Each row was made from one walk, in order. Every step used is in the known rows, and no mark comes twice. Write each row's walk.
Known rows:
Z, K, W, L, J: [  4.9  -7.4 -14.5 -14.4  22.3   6.1  37.0  -6.0 -14.9 -18.9  -6.9 -16.4
  -7.6  -4.1 -17.3  17.8  10.0   2.1  -9.8   3.1]
L, J: [ -6.4  -7.1  -1.5  -8.4  14.9  14.9  15.8  -4.2  -0.9  -3.2  22.7   3.2
  12.2  -0.1   9.0 -19.8  -0.3  -1.5  -5.8   5.2]
J, L, W, K, Z, U: [  6.3   1.3   4.6  -9.0   6.9  -2.3  25.9  -7.5  -3.3 -40.7 -39.3  12.2
 -21.3  12.9 -14.4  13.3  13.8  -7.2   5.5 -21.6]
U, Z: [  1.8  -5.1  -8.2   7.3  18.0   5.0   5.8  -5.9  -8.2 -19.1   1.0   1.3
  -3.2   0.7  -3.8 -19.7   2.7  -1.7  -6.6   5.3]
J, L, Z, K: [ -1.2   5.2   2.1 -13.7  16.7  -0.1  19.9  -7.1  -5.6 -15.5 -18.7  10.8
   3.5   0.3  -4.2  11.7  17.2  -7.1   0.1 -27.3]
W, K, J, L, Z, U: [  0.5 -18.2  -1.2 -16.9  13.0   9.9  36.7 -13.6   6.8 -19.1  -8.9   2.7
 -13.2  18.7 -14.7   9.2   9.9   1.4 -31.0 -12.3]
K, Z, L: [  3.9  -5.0 -10.6 -21.1   0.3   6.1  13.5  -5.8  -7.3 -36.5 -25.5  -0.9
  -0.5  17.5 -14.7  19.7  16.7  -0.2  -1.1  -1.4]
J, L: [ -4.7  15.8   8.2  -7.7   2.8  -6.4  13.6  -3.3   3.2  -0.2 -25.5  16.7
   2.3  11.4   5.1   0.0   4.7  -4.2   2.4 -16.9]
U, W: [ -0.2  -2.3 -10.4  15.0  22.6  -3.9   3.5  -4.4  -3.0 -29.5  -1.9  -7.0
 -11.3   2.3 -15.2 -15.1   2.4  -6.3   4.6 -16.0]
U, W, K, J: [ -1.2 -18.2 -14.6   7.3  32.4   3.4  20.4 -10.6   1.2 -37.9  -0.3 -10.8
 -21.7  12.4 -20.3  -2.9   4.7  -1.1 -17.7 -18.2]
L, Z, K, W: [  7.3 -15.3 -11.7  -9.3  26.4   9.3  17.3  -3.0 -13.3 -38.6   4.3 -15.6
  -2.2 -18.0 -20.0  26.0  18.8  -5.6  -1.8 -15.2]
K, Z, U: [  9.5  -7.4  -3.7 -12.1  -6.7   5.1  19.5  -8.3  -3.5 -34.4 -19.1   0.4
   5.1  28.3 -20.2  -2.4   3.2  -6.6  -0.8  12.3]
U, Z, L: [  1.8  -2.6 -11.7  -3.3  11.4   4.7  16.1  -8.9 -11.2 -15.8 -10.4   0.9
  -9.0  -0.9 -12.7 -17.8  15.2  -0.3  -5.8   1.9]
Z, K: [  1.2  -5.5  -7.1  -5.2  11.5  -1.2  19.3  -4.8 -14.9   6.9   0.3 -10.2
  -0.4   0.9  -8.3  18.0   3.8  -0.4   0.0  12.5]
J, L, Z: [ -1.9   8.2   5.6 -11.3  11.2   0.6  10.1  -4.8   1.4 -19.2 -19.2  16.0
   3.8  -0.4   0.0   3.0  15.2  -6.9   0.3 -33.1]
Z, U, W, L: [ 10.3   0.2  -4.7   4.3  -7.1  -2.4  26.5 -14.6   0.0 -12.4 -15.7  -0.3
 -14.8  13.0 -32.5 -45.4   4.4  -7.2  -4.3  -4.7]
W, K: [ -0.6 -20.7  -4.1  -1.8   6.4   5.1   9.5  -4.7   2.3  -4.6  -4.6   4.2
 -27.4  -0.1  -3.5  15.5   6.9   8.1 -13.4  -6.1]
K, Z, U, W, L, J: [  8.8  -9.7 -11.1 -10.9   7.2   9.5  26.7 -14.5  -4.6 -50.0 -17.2  -0.5
  -0.7  28.0 -25.4 -20.6   7.2  -7.2  -6.8  -0.5]

Write each row's walk:
[  8.1  -2.3  -5.2   1.0  -1.7   2.6  31.7 -15.8  -0.3 -13.5  -7.9   0.5
 -10.9  13.1 -29.5 -52.0   4.4  -7.8  -6.1  -3.6] : Z, U, W, L, J
[  0.0 -26.7 -11.8 -19.1  12.0  14.3  24.0 -10.1  -2.9 -31.1 -14.5   4.8
 -23.4  12.0 -10.8  22.4  18.3   7.5 -16.6  -5.5] : W, K, Z, L, J
[  3.6   1.1   2.8  -8.5  13.4  -1.8  17.7  -5.1  -3.8 -43.5 -36.9  11.9
 -21.4   8.2  -7.3  22.6  14.2  -4.8   4.8 -26.9] : J, L, W, K, Z
[  7.7  -4.7  -7.9 -13.1   0.7  10.8  -2.8  -9.2  -0.5 -19.2  -8.4   5.2
 -13.0 -16.3  -8.6 -10.1  18.7   6.0 -20.7 -33.0] : W, L, Z
[ -2.3 -18.4  -3.0 -16.3  19.5  10.4  28.5 -10.9   6.9 -22.2  -6.7   2.4
 -13.3  14.3  -7.5  18.6  10.4   4.0 -31.7 -17.4] : W, K, J, L, Z
[  2.2   3.9   5.0  -4.7  10.8  -4.0  16.5  -4.0  -2.4 -29.3 -32.2  12.2
 -23.1   1.7  -5.2  17.1  12.6  -4.3   5.6 -26.8] : J, L, W, K
[  9.2 -11.7  -5.4   1.7   9.3   7.1  13.3  -9.5  -2.9 -35.1   3.5  -3.8
  -4.2  -5.8 -29.0 -22.5  14.8 -12.4   0.6 -19.8] : L, Z, U, W
[  9.9 -16.9  -4.4   4.6  10.8   3.4   4.7  -1.0  -8.0 -41.7  -9.3  -6.7
 -36.9 -13.9 -13.9  24.0  11.2  -0.3   4.5 -14.1] : L, W, K
[  8.7 -19.4  -7.4  -3.5  15.1  11.1  23.5 -13.1  -0.5 -40.7   5.8  -7.1
  -7.8   1.2 -31.4 -15.8  15.3 -10.0 -12.9 -19.9] : L, Z, U, W, K, J
[  6.6  -8.3  -7.5 -11.0  -2.0   2.1  18.3  -4.8  -9.8 -23.9 -22.5  -5.2
 -34.4 -11.5 -22.8  19.6  25.1   1.8   4.0 -13.9] : Z, L, W, K
[  2.7  14.0   7.0  -3.9   7.5  -6.5  12.2  -1.8  -3.4 -27.3 -29.9   9.9
  -9.7   1.6  -3.5   8.8   9.4  -8.3  12.1 -24.1] : J, L, W
[ -4.7  -1.2  -5.6 -20.2   0.5  10.0  26.3  -6.9  -4.9   3.1  -0.4   1.7
   0.2  -2.0  -5.9 -11.6  17.5   1.0  -2.9  -0.5] : Z, L, J
[  4.0  -5.7 -12.0  -4.0  34.6   5.6  33.8 -12.6 -18.4 -33.6  -4.2 -10.5
   0.4  10.3 -14.7  -1.8   6.6  -6.0 -13.5   7.1] : U, Z, K, J, L, W
[ -1.4  -6.1 -12.3  -7.2  18.3  12.1  24.6 -11.0 -11.4 -17.6   0.8   2.5
  -3.3  -1.2  -8.2 -27.5  15.1  -0.9  -8.8   4.8] : U, Z, L, J
[  0.5   4.8   0.1 -14.6  21.5   0.3  25.7  -5.1  -5.9 -27.7 -22.9   5.9
   0.8  -1.1  -9.3  17.9  18.2  -8.0   0.8 -27.7] : J, L, Z, K, W
[  0.4  -8.6 -11.0 -25.1   7.5  13.3  20.8  -7.9  -7.6 -38.1 -14.4   0.3
   5.4  17.4 -10.3  10.1  16.2  -0.9  -4.4   0.4] : K, Z, L, J
[  8.8  -6.2 -11.2 -18.1   3.3   6.0  12.3  -5.0 -11.8 -55.6 -28.6  -5.6
  -8.7  10.8 -20.8  26.3  19.5  -3.1   5.6  -6.4] : K, Z, L, W
[ 11.0  -7.4 -10.5  -8.2   2.5   4.6  21.3 -13.0  -4.3 -49.0 -25.0  -1.2
  -4.8  27.9 -28.8 -14.0   7.3  -6.8  -5.1  -2.5] : K, Z, U, W, L
[  5.2  -5.6 -15.9   6.1  23.1   3.6   1.2 -11.1  -3.2 -43.1  -7.8  -3.5
 -20.2  -8.7 -21.5 -21.8  15.6  -2.1 -10.4 -40.4] : U, W, L, Z
[  4.8  -6.3 -11.4  -6.7  20.7  -1.0  31.5  -0.8 -15.0 -17.3  -7.3 -20.5
  -5.4  -1.5 -18.4  30.8   6.0  -1.8   1.7   9.8] : Z, K, W
[  0.0   2.8  -0.5 -16.0  19.5   5.9  37.0 -13.3   5.3 -33.4  -6.1  -4.9
  16.2  25.9 -17.5 -10.2   5.3 -10.6 -23.3 -17.5] : K, J, L, Z, U, W
[  6.4  -9.0  -8.5 -15.6   1.5   4.6  25.4  -6.9  -8.0 -28.0 -19.1  -9.9
 -27.9  -4.7 -24.7  20.3  23.2   1.3  -4.2 -11.9] : Z, L, W, K, J
[  5.3  -2.6 -10.7 -12.8  15.9  10.4  25.5  -1.7   0.2 -36.7 -10.4  -8.6
 -10.7  -7.0 -12.5  -0.8   8.9   3.4 -13.5 -13.0] : K, W, L, J
[  0.2   3.8   3.4 -21.3  11.8   7.3  35.9 -11.8   6.6 -22.4  -5.3  -2.5
  20.5  25.1 -12.2  -5.4   4.3  -8.5 -24.7 -11.9] : K, J, L, Z, U
